What can hang from each mark:
tefu: subot
fila: bovad pidiv
tiza: bovad nefe
zekuv: dupip tefu
subot: bovad tefu
sopot: bovad
bovad: fila sopot
pidiv: fila subot
dupip: zekuv
nefe: pidiv

In the rows, 128 means zero.
Known rows, with every way that one mark hangs from another:
dupip[zekuv[tefu[subot]]]: [109 115 132 122 117 103 166  26 128 153 131 118 174 162 151 108 170 189
 147 159 107 129 140]
bovad[fila sopot]: [168 121 100 183 147 137 116 125 144 131  91 114 165 141 169 152 113 131
 146 130 153 155  90]
subot[bovad[sopot] tefu]: [134 141 109 152 119 121 111 139 137 132 143  60 118  92 171  88  72 119
 104 129 192 162 103]
tiza[bovad[fila[pidiv]] nefe]: [188 140 152 147 151 113 115  88 115 141 139 166 123 155 176 129 169 114
 149 133 154 173  80]
sopot[bovad[fila[pidiv[subot[tefu]]]]]: [126 123 157 134 147 143 140 158 113 145 174 111 130 129 159 159 124 137
 122 152 177 135  93]
tefu[subot]: [133 117 148 154 127  91 153  67 145 163 120 132 172 138 155 116 125 154
 109 135 106 140 124]
fila[bovad[sopot] pidiv[subot]]: [111 127 181 170 114 128 146 165 122 133 139 111 131 140 193 149 127 174
 126  98 116 115  93]
zekuv[dupip tefu[subot]]: [115  96 181 150 134  75 152  52 135 146  98 138 186 168 177 126 163 164
 149 113 117 122 124]
tiza[nefe]: [190 145 153 177 136 106 117  79 150 152 145 138 150 150 158 129 124 122
 120 125 129 177  91]
tiza[bovad[fila[pidiv] sopot] nefe]: [186 130 121 173 154 133 116 106 101 138 130 141 114 160 199 119 145 119
 154  98 158 159  62]
nefe[pidiv[fila subot[bovad[sopot] tefu]]]: [142 135 128 171 154 139 139 193 108 156 218  86  95  99 176  63  86 110
 158 118 177 140 136]
subot[bovad tefu]: [138 147 139 126 116 103 109 120 150 139 148  81 123  88 153  96 100 116
 102 167 189 170 121]
zekuv[tefu]: [138 121 157 163 117  98 120  65 149 148 104 113 178 140 165 150 146 141
 141 152 134 146 134]
subot[bovad[fila[pidiv]]]: [106 130 143 114 113 109 111 166 137 140 139 135 130 129 176 153 138 155
 138 159 182 162 118]
zekuv[dupip tefu[subot[bovad[fila sopot]]]]: [103  84 128 157 143  97 140  98 114 108  97 104 161 155 206 113 127 157
 162  86 158 124 117]
fila[bovad[sopot] pidiv[subot[tefu]]]: [122 135 174 157 127 135 143 170 108 129 152  89 113 125 174 119 119 151
 114 114 137 114  90]
bovad[fila[pidiv[subot]] sopot]: [135 111 131 166 156 148 141 157 122 142 134 131 157 145 185 157 118 167
 158 136 137 125  94]
zekuv[dupip tefu]: [139 114 179 152 132  88 118  84 153 142  92 132 180 157 185 159 162 142
 161 130 151 146 118]
zekuv[dupip tefu[subot[bovad[fila]]]]: [104  92 157 134 141  80 139  81 126 112 105 126 168 152 189 123 153 148
 157 122 154 132 136]
nefe[pidiv[subot[bovad tefu]]]: [135 138 144 142 147 123 144 145 139 163 217  93 110  93 152  84  87 114
 127 166 150 171 136]
tefu[subot[bovad[fila[pidiv] sopot]]]: [ 81 104 113 132 116 110 142 149 105 140 138 115 133 141 191 110 116 178
 129 101 156 130 112]
nefe[pidiv[fila[bovad[sopot]] subot[tefu]]]: [160 143 159 198 155 139 144 178 104 139 185  98 104 124 160  91 123 109
 158  98 141 122 122]
sopot[bovad]: [130 132 147 160 110 112 127 117 155 157 135 107 150 132 176 172 115 127
 102 118 160 164 100]

Rows:
[159 138 180 208 141 129 139 161 119 117 130 110 139 124 189 127 123 134
 145  90 133 108 115] -> pidiv[fila[bovad[sopot]] subot]
[120 114 163 145 141 136 142 158 124 150 165 137 146 148 183 191 132 155
 135 137 156 136  96] -> sopot[bovad[fila[pidiv[subot]]]]
[168 143 178 195 149 133 136 160 107 113 143  88 122 108 168  98 115 117
 136 106 157 103 111] -> pidiv[fila[bovad[sopot]] subot[tefu]]
[145 117 115 175 157 142 132 151 136 112 136  90 148 108 193 126  76 133
 138 138 154 150 106] -> pidiv[subot[bovad[fila sopot]]]
[129 130 134 181 146 133 140 187 121 161 204 112 115 114 199  96  92 134
 170 103 154 142 145] -> nefe[pidiv[fila subot[bovad[sopot]]]]
[135 137 164 161 145 116 140 173 135 166 216 134 120 110 181 104 117 132
 166 140 148 154 159] -> nefe[pidiv[fila subot[bovad]]]
[110 121 143 134 115 124 118 159 131 153 139 136 141 156 174 197 151 150
 128 125 180 152  94] -> sopot[bovad[fila[pidiv]]]
[178 150 150 219 132 118 122 153 110 143 177 129 100 173 174 105 145 110
 161  38 132 149 100] -> tiza[nefe[pidiv[fila[bovad[sopot]]]]]
[214 131  90 205 175 137 126  90 114 147 154 131 111 159 180 103 132  80
 165  91 135 194  75] -> tiza[bovad[fila sopot] nefe[pidiv]]
[153 131  92 154 139 133 104 151 129 113 126  72 123  99 164 101  85 108
 123 140 203 162  98] -> subot[bovad[fila sopot] tefu]
[ 99 113 115 158 110 102 147 109 133 145 138  88 140 119 194  90  81 161
 102  93 134 142 115] -> tefu[subot[bovad[sopot]]]
[113 130 107 127 124 132 108 184 113 127 145  91 110 115 170 110 106 139
 130 138 213 152  99] -> subot[bovad[fila[pidiv] sopot] tefu]
[ 76 115 101 125 102 111 161  62 113 132 143  78 141 145 188  80 127 193
 141 119 135 127 133] -> dupip[zekuv[tefu[subot[bovad[sopot]]]]]
[181 142 178 164 166 126 133 130 129 147 161 122 148 100 145 100 115 116
 143 168 164 123 131] -> pidiv[fila subot[tefu]]
[106 131 144 132 126 133 138 180 116 147 187  79 108  94 186  95  79 157
 116 137 176 130 105] -> fila[pidiv[subot[bovad[sopot] tefu]]]
[142 140 159 138 142 117 135 126 144 134 175  82 129  77 161  90  81 120
 106 174 163 156 125] -> pidiv[subot[bovad tefu]]
[223 140 136 180 170 114 114  55 133 125 119 148 138 138 170 116 148  84
 142 139 147 184  82] -> tiza[bovad[fila] nefe]
[107 139 173 107 124 115 138 163 126 150 192  96 115  94 166 103 103 153
 112 171 172 143 125] -> fila[pidiv[subot[bovad tefu]]]
[213 136 144 217 185 139 146 119  99 164 203 140 101 139 199  72 121  96
 180  74 127 152 101] -> tiza[bovad[sopot] nefe[pidiv[fila subot]]]
[149 139 144 169 149 135 128 172 113 125 177  79 117  83 185  71  74 123
 136 129 191 126 123] -> pidiv[fila subot[bovad[sopot] tefu]]
[153 145 164 199 115 114 113 155 125 121 107 112 134 135 183 132 141 134
 141  80 159 125 109] -> pidiv[fila[bovad[sopot]]]
[156 124 110 164 165 148 128 151 124 107 149  66 130  90 170  96  69 114
 126 151 179 150 102] -> pidiv[subot[bovad[fila sopot] tefu]]
[217 140 120 183 175 119 122  72 126 155 158 158 117 157 162 112 156  78
 164 125 132 202  91] -> tiza[bovad[fila] nefe[pidiv]]
[ 81 120 128 105 100  95 160  46 126 141 153 100 148 137 171  88 151 184
 137 150 133 138 151] -> dupip[zekuv[tefu[subot[bovad]]]]
[ 92 105  81 131 122 125 155  69 104 113 131  87 148 150 179  94 140 176
 161 127 144 131 127] -> dupip[zekuv[tefu[subot[bovad[fila sopot]]]]]
[130 125 135 168 134 129 138 141 146 134 153  80 138  98 202 113  63 148
 122 125 145 147 113] -> pidiv[subot[bovad[sopot]]]
[163 138 135 202 160 133 143 168 109 154 237 120  97 138 198  77  88 119
 168  74 142 154 122] -> tiza[nefe[pidiv[fila subot[bovad[sopot]]]]]
[182 159 179 198 132 100 123 135 121 147 185 155 107 170 157 115 172 105
 158  79 126 163 118] -> tiza[nefe[pidiv[fila[bovad]]]]
[103 122 110 133 115 127 110 182 126 133 135 109 124 133 196 140 115 160
 141 121 188 152 102] -> subot[bovad[fila[pidiv] sopot]]
[139 119 162 143 155 131 140 146 133 147 144 154 161 141 163 166 142 161
 154 175 134 136 113] -> bovad[fila[pidiv[subot]]]
[ 88 100 176 128 117  67 144  73 133 135 121 116 160 144 195 107 142 165
 139 110 142 133 137] -> zekuv[dupip tefu[subot[bovad]]]
